Each row comes from the steps of one path. Every step used is in the known rows, and no mark comes twice. Write the path behind each row, first mark first.
Known rows:
tabom, dabav, zaki, finamir, rafef: [-0.94 -0.60  1.72  1.40  1.30  0.86  0.70 -3.38  3.15 -0.86 -0.50  2.31
 -0.33 -0.70  0.11 -0.36 -0.05  0.73 -0.75 -0.38  2.22 -1.21 -0.15  0.67
  3.44 -0.51  1.34 -1.43 -2.77 -3.84]
temet, zaki, buzini, rafef: [ 1.63  1.20  3.98  0.42  2.74 -1.87  0.65  3.53  1.07 -0.87  0.65  0.00
  2.64 -0.34 -0.64  0.07  0.21 -1.55  2.27 -0.34  0.23  0.26  0.48 -1.58
 -0.07 -0.43 -0.75  0.42  0.58  2.42]
temet, zaki, buzini, rafef, finamir, tabom, dabav: [ 1.01  0.42  5.62  1.97  3.56  2.11  0.97  2.16  3.86 -2.24  1.07  1.09
  3.71 -0.32 -0.13  0.15  2.08 -2.62  0.67 -0.12  1.22  0.20  0.45 -1.81
 -0.68 -1.24  0.25  0.22  0.67  2.15]
tabom, dabav, zaki, finamir, rafef, buzini: [-1.61 -0.73  1.57  1.86  0.85  1.35  1.30 -2.28  3.31 -1.17 -0.97  2.96
 -0.46  0.95 -0.46 -1.26  0.71  1.05 -0.20  0.52  2.36 -0.56  0.09  1.61
  2.27 -0.91  1.75 -2.03 -3.28 -2.12]
dabav, zaki, buzini, rafef, finamir: [-0.42  0.59  4.51  1.52  4.22  1.39  3.13  0.31  2.02 -3.05 -1.48 -2.41
 -1.69 -1.31  1.52  0.02 -0.02  0.62  3.00 -0.28  1.13 -0.66 -0.37 -1.29
  3.71 -0.30 -1.35  1.00 -1.46 -0.72]
zaki, dabav: [ 1.14 -0.08  1.71  0.00  0.78 -0.73  0.82  1.01  1.17  0.29  1.38  1.47
 -0.34 -0.40  0.25  0.36 -0.15 -1.53  0.50 -3.15 -0.98  0.91 -0.70  2.74
  1.08 -0.44 -2.01  1.16  0.18  0.58]
tabom, dabav: [ 0.61 -0.14  0.59  1.43  0.84  3.40  0.65 -1.53  1.00 -1.13  1.40  1.00
  1.10 -1.95 -0.17  0.52  1.93 -0.71 -2.84 -0.15  0.75  0.68 -0.73  1.37
  1.74 -0.11  1.94 -1.03 -1.15 -1.71]
tabom, dabav, zaki: [-0.56 -0.99  1.32  3.02  0.73  3.68  0.94 -1.89  1.39 -1.84 -0.52 -0.04
 -0.56 -2.79 -0.46  0.47  2.18  0.17 -1.90 -0.21  1.89 -0.09 -1.25  1.11
  3.47  0.82  2.32  0.04 -2.70 -3.53]
dabav, tabom: [ 1.03 -0.34 -1.77  1.22  0.68  2.16 -0.46 -0.13  1.37 -1.53  0.64  0.16
 -1.50  1.34  0.44  0.24  2.30 -0.70 -1.40  0.74 -0.25  0.25 -1.50  0.55
  1.77 -0.53  1.07  2.90 -0.03 -1.20]
zaki, finamir: [-1.54  0.06  1.49 -0.43 -0.58 -3.01  0.03 -1.93  1.71  1.39 -0.45  1.63
  0.40  0.81  1.35 -0.54 -2.63 -0.07  0.85 -0.19 -1.18  0.31  1.19  0.64
  0.63 -2.18 -1.31  0.69 -0.06 -0.80]
temet, zaki, buzini, rafef, finamir, ranez: [-0.01  1.49  4.43 -0.76  4.20 -0.55  1.65  2.14  2.56 -2.20  0.52  0.68
  2.43  0.54  0.16 -0.94  1.09 -0.86  2.34  0.06  2.10 -0.11  0.19 -2.29
 -1.51  0.30 -1.15 -1.07  0.71  3.91]
buzini, rafef, finamir, zaki: [-1.59 -0.08  3.09  0.65  4.47  1.87  1.95 -1.44  0.75 -0.36 -0.44 -0.82
 -0.92 -0.19  1.08 -0.09 -0.31  0.81  0.32 -0.92  2.77 -2.45  0.43 -1.24
  2.55 -0.04 -1.82 -1.44  1.01  0.39]
vilek, zaki, buzini, rafef, finamir, tabom, dabav: [ 1.97  1.12  4.90  2.30  3.49  0.62  2.26 -0.03  6.75 -1.43  2.86 -0.41
 -0.03 -0.35  2.15  1.43 -1.02  0.50  0.41 -0.55 -1.00  0.61  1.45 -1.73
  4.29 -2.20 -1.55  1.19  0.01  0.57]
zaki, buzini, rafef, finamir, tabom: [ 1.90  1.89  4.43  0.71  4.53  1.01  2.72  0.58  2.88 -2.72  1.09 -1.31
 -0.09  0.67  2.45  0.41 -0.17 -1.31  2.43  0.08 -0.25 -0.43  0.75 -1.70
  1.16 -2.61 -2.14 -0.45  1.10  1.47]
temet, zaki, finamir, tabom: [-1.52 -1.21  2.76  1.49 -2.14 -3.32 -2.48  0.53  3.39  1.38 -0.99  2.96
  3.42  1.77 -0.65 -0.52 -0.58 -1.97  1.38 -0.07  0.12 -0.62  1.67 -1.21
 -2.76 -1.79 -0.08  1.63  0.93  0.99]
temet, zaki: [-0.84 -1.00  1.60  0.44 -0.34 -0.58 -1.43  2.54  0.86  0.65 -0.40  1.62
  3.34 -0.01 -1.93 -0.48  1.09 -1.02  0.19 -0.17  1.08  0.31  0.18 -0.93
 -2.28  1.03  1.08  1.07  0.23  2.01]
buzini, rafef: [ 1.65  1.45  0.38  0.09  2.87 -0.30  1.39 -0.38 -0.92 -0.19  1.16 -0.57
 -1.48 -0.49  0.92  0.96 -1.41  0.48 -0.06  0.00  0.35 -1.79  0.81 -0.24
  3.73  0.36 -1.66 -1.50  0.68 -1.23]
temet, zaki, buzini, rafef, finamir: [ 0.26  0.73  5.31  0.13  4.17  0.50  1.36  3.25  2.44 -1.40  0.56  0.53
  3.55 -0.34 -0.14 -0.38  0.74 -1.54  1.85 -0.25  0.78  0.55  0.37 -1.85
 -0.75 -0.49 -0.72  0.75  0.70  3.49]
rafef, finamir, zaki: [-4.12 -1.95  3.32  0.79  1.89  2.90  0.60 -1.37  2.10 -0.06 -1.92 -0.23
  0.81  0.49  0.21 -1.24  1.36  0.41  0.39 -1.34  2.96 -0.91 -0.41 -1.16
 -1.48 -0.36  0.02  0.03  0.35  1.98]
rafef, finamir, tabom, dabav, zaki, buzini: [-1.48 -1.10  4.71  2.96  2.19  5.82  1.65 -1.53  5.50 -3.44 -0.52  0.46
  1.12 -0.07  1.44 -0.10  2.97 -1.35 -0.25  0.26  1.60  0.00 -0.33 -0.99
 -0.59 -1.78  1.16  0.77 -0.60  0.08]
buzini, rafef, finamir, zaki, temet: [-1.83 -0.17  3.17  0.40  3.64  1.99  1.34 -1.33  1.52  0.40 -0.03 -1.60
 -0.53  0.68  2.11  0.33 -1.50  1.76 -0.27 -1.52  1.95 -1.41  0.35 -0.70
  3.27 -1.50 -1.82 -2.02  1.09 -0.14]

Which path is each row?
[ 1.28  1.39  4.65  0.42  4.15 -0.84  2.68  1.18  5.24 -0.62  2.35 -1.00
 -0.30 -0.42  2.02  0.88 -2.34  1.66  1.57 -0.84 -1.32  1.09  1.45 -1.89
  4.18 -1.25 -2.55  1.69 -0.07  1.80] -> vilek, zaki, buzini, rafef, finamir
[-1.43  0.48  0.51 -1.88  0.57 -3.65  0.38 -0.92  3.06  1.33 -0.43  4.37
 -0.02  5.31  0.17 -2.37 -2.57  1.13  2.40  1.07  0.67 -0.91  2.00  0.51
 -1.43 -2.57 -0.98 -3.07 -0.75  1.66] -> zaki, finamir, rafef, buzini
[-2.17 -1.38  0.93  1.45 -2.08 -2.08 -2.27 -0.81  0.77  2.05 -1.36 -2.85
 -0.57  1.97  0.67  0.31 -1.58  1.85  0.65 -2.95  1.13 -0.35 -0.60 -0.07
  1.36 -2.86 -0.13 -1.44  0.25 -0.68] -> finamir, zaki, temet
[-0.42  0.73  2.50 -0.40  5.06  3.35  2.76 -0.76  1.13 -0.95  1.03  0.25
 -0.01 -0.51  1.70  0.14 -0.56  0.55 -0.75  0.32  1.17 -1.18  0.76 -0.57
  2.52  0.35 -1.67 -1.07  0.96  0.28] -> buzini, rafef, finamir
[ 0.10  0.47  4.57  2.55  3.23  1.05  2.32 -0.10  3.09 -3.24 -1.47 -2.31
 -1.88 -0.22  1.63  0.25  0.23 -0.10  3.21 -0.22  1.22 -1.52 -0.06 -1.85
  2.83 -1.04 -1.42  1.00 -0.92 -1.00] -> dabav, zaki, buzini, rafef, finamir, tabom
[ 0.06 -0.92  2.98  0.55  0.22 -1.24 -0.80  3.42  1.71  0.86  0.73  2.69
  3.03 -0.37 -1.78 -0.18  0.96 -2.19  0.81 -2.64  0.32  1.00 -0.35  1.27
 -1.42  0.73 -0.52  1.99  0.44  2.39] -> temet, zaki, dabav
[-2.61 -0.57  1.29  0.35  0.25 -2.64  0.66 -1.15  2.94  0.01 -2.82  2.12
 -1.90  3.18 -0.24 -2.05 -1.76  1.96  3.30  0.52  2.01 -1.63  0.90  0.10
  0.99 -0.85 -0.38 -1.13 -2.52 -0.83] -> dabav, zaki, finamir, rafef, buzini
[ 3.05  2.74  2.84 -0.02  3.92 -1.52  2.48  1.19  0.32 -1.93  1.33 -2.01
 -0.85 -0.34  1.66  0.69 -1.09 -0.66  2.59 -0.28 -0.98 -0.03  0.35 -0.80
  2.85 -1.85 -2.21 -0.71  0.41  0.53] -> zaki, buzini, rafef
[-1.22 -1.36  3.05  2.29 -1.65 -1.53 -2.05 -0.21  3.86  0.88 -0.22  3.54
  3.88  0.80 -0.62 -0.37  0.47 -2.28 -0.21 -0.09  0.52 -0.26  1.20 -0.59
 -1.89 -1.84  0.90  1.07  0.31  0.04] -> temet, zaki, finamir, tabom, dabav
[ 0.58  0.94  3.16  1.65  2.29 -3.53  0.59 -0.02 -0.28 -0.51 -1.11 -3.31
 -1.83  0.42  0.45 -0.04 -0.46 -0.13  3.63 -2.24  1.68 -2.03 -0.30 -1.64
  2.29 -1.95 -1.86 -1.28  0.54  0.47] -> finamir, zaki, buzini, rafef
[-0.82 -1.00  1.38  2.75 -0.32  3.76  0.28 -1.70  2.35 -1.04  0.05 -1.02
 -0.07 -1.75  0.80  1.19  0.60  1.36 -2.67 -0.91  0.75  1.31 -1.33  1.79
  4.41 -0.90  2.17 -0.68 -2.57 -4.23] -> tabom, dabav, zaki, temet
[ 1.33  2.12  4.60 -0.39  5.65  1.34  3.59  0.91  1.94 -2.53  1.29 -1.32
  0.16 -0.36  2.24  0.05 -0.42 -0.66  2.13 -0.14 -0.33  0.41  0.34 -1.03
  1.85 -1.78 -2.11 -0.40  0.63  1.81] -> zaki, buzini, rafef, finamir
[ 1.68  1.16  4.61  1.50  2.97 -1.04  1.87  0.74  6.16 -0.86  2.35 -0.91
 -0.60  0.57  2.31  1.17 -2.17  0.91  1.83 -0.60 -1.24  0.25  1.86 -2.51
  3.43 -2.02 -2.67  1.79  0.54  1.62] -> vilek, zaki, buzini, rafef, finamir, tabom
[-4.34 -1.94  3.48  0.47  0.93  2.86 -0.10 -1.23  3.11  0.69 -1.31 -1.24
  1.22  1.58  1.54 -0.66 -0.11  1.58 -0.37 -1.92  1.88  0.38 -0.43 -0.52
 -0.47 -2.27 -0.03 -0.75  0.49  1.44] -> rafef, finamir, zaki, temet
[-3.48 -1.88  4.51  0.73  2.32  2.26  1.08 -0.66  2.87  0.09 -1.07  0.67
  0.57  0.16  0.41 -1.08  1.31 -0.60  0.70 -3.26  2.40 -0.39 -0.92  0.57
 -0.77 -0.64 -1.32  0.70  0.55  2.38] -> rafef, finamir, zaki, dabav
[-0.31 -1.48  1.14  2.50  0.27 -1.58 -1.02 -0.37  1.27  0.31 -0.73 -0.39
 -2.39  1.17 -0.40 -0.07  1.75 -1.27  1.00 -4.03  1.54 -1.18 -2.07  1.49
  2.09 -1.11 -0.98  2.27  0.29 -0.15] -> finamir, zaki, dabav, tabom
[-2.75 -1.04  2.07  1.46 -0.76 -2.16  0.32 -1.99  1.82  0.06 -2.68 -0.08
 -1.49 -0.44  0.81 -0.52 -1.83  0.99  2.00 -0.30  0.50 -0.82  0.25  0.09
  2.69 -0.55 -0.65  1.95 -1.99 -2.65] -> dabav, zaki, finamir
[-2.34 -1.96  3.43  3.00  1.32  6.60  1.01 -2.32  4.93 -2.47 -0.77  1.20
  1.01 -0.14  0.90 -0.11  2.97 -0.93 -1.66  0.45  2.26 -0.67 -0.17 -0.73
 -0.52 -0.70  1.53  0.61 -0.66 -0.76] -> rafef, finamir, tabom, dabav, zaki
[ 2.10  0.19  2.48  4.48  0.76  1.59  0.46 -1.62  2.96 -2.97  0.19 -0.92
 -1.51 -0.37  0.89  1.27  1.57 -1.55  0.41  0.01  1.11 -1.95  0.01 -0.80
  3.11 -1.76  0.42 -0.44 -0.79 -3.14] -> finamir, tabom, dabav, zaki, buzini, rafef
[ 1.33 -0.73  0.45  3.35 -1.35  2.30 -1.15 -1.95  2.54 -1.29  0.87  1.07
  0.33  0.57  0.19  0.96  2.11 -1.92 -1.68  0.30  0.69 -1.19  0.15 -0.20
 -0.08 -1.70  1.39 -0.79  0.14 -1.97] -> finamir, tabom, dabav
[ 0.41 -1.29  1.09  4.49 -1.54  2.39 -0.94 -2.24  2.90 -1.96 -0.75  0.25
 -0.93 -0.11  0.01  0.94  2.35 -1.22 -0.96  0.12  1.48 -1.77 -0.28 -0.41
  1.19 -0.88  1.60  0.20 -1.06 -3.21] -> finamir, tabom, dabav, zaki
[-0.45 -0.29  3.16  1.28  5.21  2.57  2.10 -1.00  2.09 -0.98  0.69 -0.07
 -1.82  0.29  1.44  0.17  0.85 -0.33 -0.27 -2.29  2.14 -1.93 -0.75  0.43
  3.98 -0.33 -2.19  0.65  1.04 -0.01] -> buzini, rafef, finamir, zaki, dabav, tabom
[ 2.22  1.86  4.79  1.42  4.95  2.75  3.05 -0.24  3.39 -3.35  1.79 -0.65
  0.60 -0.28  2.26  0.66  0.94 -1.64  0.83  0.12  0.06 -0.04  0.30 -0.95
  2.01 -2.65 -1.22 -1.05  0.57  0.58] -> zaki, buzini, rafef, finamir, tabom, dabav
[-1.55 -0.96  2.28  2.72  0.21  1.74  0.89 -3.12  2.47 -0.98 -0.73  1.00
 -0.22 -2.30  0.42  0.06  0.55  0.09 -1.30 -0.39  1.07  0.12 -0.48  1.42
  3.87 -0.61  1.40  0.47 -2.70 -4.11] -> tabom, dabav, zaki, finamir
[ 0.03  0.36  4.59  2.70  4.54  4.92  3.42 -1.32  2.89 -3.60  0.27 -0.69
 -0.21 -2.96  1.15  0.49  2.08 -0.22 -0.69 -0.39  1.72  0.21 -1.01  0.29
  4.39 -0.29  0.91 -0.17 -2.32 -2.18] -> tabom, dabav, zaki, buzini, rafef, finamir
[-0.31 -0.24  3.38  2.74  4.01  4.93  2.24 -2.29  3.01 -2.26  0.26  0.23
 -0.89 -0.72  1.74  0.78  1.02 -0.13 -1.19  0.32  2.33 -2.42  0.53 -0.93
  3.47 -0.10 -0.57 -0.88  0.08 -2.04] -> buzini, rafef, finamir, tabom, dabav, zaki
[-2.23 -1.30  1.99  2.89 -1.98 -2.47 -0.70 -2.47  3.00 -0.21 -2.89  0.08
 -1.86  0.95  0.94 -0.19 -1.45  0.20  2.41 -0.11  0.59 -1.86  0.85 -0.76
  1.71 -1.48 -0.76  2.01 -1.34 -3.04] -> dabav, zaki, finamir, tabom
